Each row comes from the steps of one walk. Every step used is in the known rows, and no mark comes twice. Write the walk behind each row, first mark first.
Known rows
G Y Z: -3.6 -43.5 -12.2 8.9 33.0 7.7 -13.5 -6.4 -1.8 -0.3 10.5 -15.4 -55.0 26.8
 -3.4 3.1 -23.9 7.0
X Y G V: -9.1 2.7 -4.6 -2.8 20.5 4.2 10.9 -14.4 45.3 -1.9 -13.3 21.1 -19.9 12.4
 -21.8 -6.2 -27.1 11.6
D K: 16.7 -6.0 5.1 8.5 41.7 4.8 -26.3 -6.6 -34.1 -3.7 2.1 3.9 -16.3 -16.4
 -5.0 7.1 17.3 28.0
X Y: -26.1 1.3 -2.5 8.5 24.4 1.6 -3.6 5.7 10.7 -4.7 -31.8 2.3 -47.0 -13.7 1.6
 3.5 -19.6 4.1
B Z Y G V D K X: 23.4 20.7 3.7 0.9 37.2 -1.4 13.1 19.1 -2.0 -7.2 4.4 7.1 12.2 -10.1 -2.7
 0.4 -0.4 13.9
K X Y Z: -22.0 -11.3 -12.9 13.3 33.8 -1.1 23.8 0.4 12.5 5.4 -2.1 -20.0 -33.2 19.3
 2.4 -1.6 -22.5 -1.4
Z Y G V: 13.6 4.0 -2.3 -4.2 12.5 2.6 9.4 -20.0 24.3 -1.5 -25.2 13.9 -25.0 7.5
 -22.3 -4.0 -26.0 16.5
K X Y Z B: -2.2 -6.2 -6.1 8.9 -12.5 -11.5 -41.0 -11.7 4.1 18.3 10.3 -31.6 -22.8 9.9
 3.3 -9.0 -29.5 1.0
X K: -6.9 -6.1 9.5 25.0 -5.6 -3.0 16.8 -2.8 -48.0 4.4 0.5 -2.9 3.4 -9.6 11.4
 18.4 -13.7 21.6
B Z K X Y: -18.7 29.0 -3.2 4.1 27.5 -3.6 26.0 18.8 -21.7 9.0 -3.2 -12.8 -21.7 -2.3
 5.6 2.1 -9.2 -8.9
Y Z B X K: -0.8 14.8 11.1 47.7 -13.9 -7.2 -15.7 -8.9 -45.8 15.7 46.6 -22.2 2.5 -3.8
 25.8 12.8 -21.9 9.0
Y G V D: 8.5 -36.0 7.3 5.0 13.7 1.9 -3.2 10.6 52.9 -21.8 -42.3 21.7 -2.0 -13.5
 -21.7 9.2 -17.0 16.9
G V D: 9.2 -37.9 4.2 14.1 14.4 -0.5 -3.2 13.4 26.4 -24.9 -51.4 15.2 -0.7 -31.4
 -22.2 10.8 -14.0 11.9
X Y G V D: -1.6 -33.4 4.7 7.2 19.0 2.5 -7.4 15.4 57.3 -21.9 -40.5 22.7 -11.5 -13.1
 -21.1 7.9 -20.7 12.9
V D K X: 16.2 28.9 7.3 1.2 33.6 1.3 18.5 23.8 1.3 -10.9 -1.1 7.5 22.3 -26.0 -0.5
 2.8 8.8 16.5
G V D K X Y: -15.8 28.6 -4.4 7.8 44.0 1.5 5.2 25.6 13.8 -9.6 -5.8 11.3 -12.8 -22.1
 -6.4 -2.5 -10.7 -0.8
K X Y G V D: -0.9 -15.8 4.6 2.6 19.5 1.6 7.0 21.1 61.4 -21.0 -34.9 23.3 0.9 -13.5
 -18.7 4.3 -20.7 9.2
D K X Y: -18.5 38.4 -3.5 3.6 41.8 2.1 7.8 18.8 3.7 -2.6 -0.3 4.8 -20.0 -16.5 3.3
 -3.1 -7.5 2.6
K X Y: -25.0 37.5 -3.5 0.5 25.4 0.0 25.7 17.2 20.0 -2.0 -19.3 2.5 -22.8 -15.4
 4.7 -2.8 -19.0 -1.9

Write each row's walk
4.8 -16.1 -7.3 14.2 0.6 -10.1 -57.6 -4.3 3.2 10.6 17.7 -23.4 -14.0 4.3
 -7.4 -9.0 -23.8 1.4 | G V D K X Y Z B
-4.1 21.2 -4.9 -4.0 32.4 4.9 13.7 -8.4 39.8 -0.7 6.4 22.9 -6.7 11.1
 -21.5 -9.8 -18.5 12.5 | D K X Y G V
10.7 33.4 -0.5 -2.8 15.1 -2.7 55.4 7.2 -32.9 15.9 11.4 -26.7 13.7 9.3
 -2.4 2.7 3.9 0.2 | Y Z K X
-19.1 42.7 -2.1 -0.4 23.9 -0.5 26.3 20.1 -8.4 6.7 -7.0 -8.2 -19.1 -9.0
 0.6 1.2 -9.2 -8.0 | Z K X Y
11.3 -28.1 -1.9 10.8 -21.1 -11.0 -48.6 -25.3 -6.5 17.1 2.7 -33.4 -21.5
 10.0 0.9 -3.9 -24.1 11.8 | Y Z B
14.6 -17.1 8.1 -6.6 10.6 -0.3 -3.7 -14.5 13.2 4.9 -25.1 -2.9 -50.7 23.8
 7.7 7.3 -22.4 24.8 | B Z Y G
-21.6 -15.2 -8.9 30.5 38.1 0.9 0.1 -6.9 9.0 4.1 8.2 -23.0 -50.2 16.1 9.4
 3.6 -22.7 -3.6 | B X Y Z
20.2 -26.0 7.2 9.7 45.3 5.9 -37.0 7.1 4.8 -16.4 -3.2 20.2 -3.5 -14.8
 -19.5 8.1 10.1 27.3 | Y G V D K
-14.0 31.5 6.0 -16.9 18.5 5.2 20.4 4.7 45.7 10.0 4.0 7.0 -21.4 25.7 0.2
 0.5 -14.2 11.9 | Z K X Y G
3.7 -26.3 4.6 6.1 21.3 -2.2 6.3 21.5 28.5 -12.5 -22.0 10.2 1.1 -2.2
 -17.1 8.6 -14.7 3.9 | B Z K X Y G V D
1.3 26.0 14.6 44.1 -18.4 -6.7 -16.9 -6.2 -46.6 12.2 39.0 -14.5 5.9 -14.9
 26.1 13.4 -18.9 11.1 | Z B X K
16.8 30.9 5.6 -3.4 35.6 3.1 21.4 18.4 20.3 -8.7 7.6 15.3 26.7 -13.0 -8.2
 -1.8 4.0 17.8 | Y G V D K X
-12.0 16.5 7.1 -11.5 30.8 7.1 1.2 13.7 64.0 -3.0 0.3 19.5 -19.0 16.0 0.0
 1.2 -13.9 18.9 | V D K X Y G
-13.6 17.4 5.1 -12.3 21.5 2.0 20.7 4.0 34.4 12.2 7.9 2.4 -23.7 32.8 5.5
 1.5 -15.3 10.8 | B Z K X Y G
19.4 -28.2 9.7 13.4 42.9 4.4 -39.5 13.7 -15.6 -17.4 -13.3 9.6 -10.3
 -28.6 -9.1 14.1 16.1 27.6 | V D K
3.3 -12.6 5.2 1.5 18.3 1.0 7.1 23.0 40.8 -15.0 -26.2 15.1 3.2 -9.1 -22.3
 7.2 -13.5 5.4 | Z K X Y G V D
-15.0 -20.8 -14.0 17.6 47.4 -0.1 8.6 8.7 11.2 -2.4 5.7 -11.8 -23.6 13.2
 -8.6 -1.6 -17.5 -0.6 | G V D K X Y Z
-13.2 25.1 9.7 2.2 9.8 4.2 -24.4 -7.7 62.4 8.0 13.2 6.4 -39.1 18.0 10.9
 -0.6 -25.9 12.0 | Z B X Y G
5.2 -2.0 -0.8 -5.0 13.2 3.6 18.6 -22.0 38.8 -1.5 -14.0 19.9 -7.1 12.6
 -23.2 -4.5 -21.4 19.5 | Y G V
-3.1 -23.5 -5.7 12.7 -13.5 -10.4 -55.8 -18.0 0.1 17.5 4.1 -31.9 -35.3
 9.9 1.4 -6.0 -29.1 4.8 | X Y Z B
11.7 21.8 6.7 34.8 -1.9 -5.3 -37.1 -18.1 0.7 12.0 31.1 -27.9 -21.8 -6.2
 19.6 -0.1 -18.3 0.8 | Y Z B X
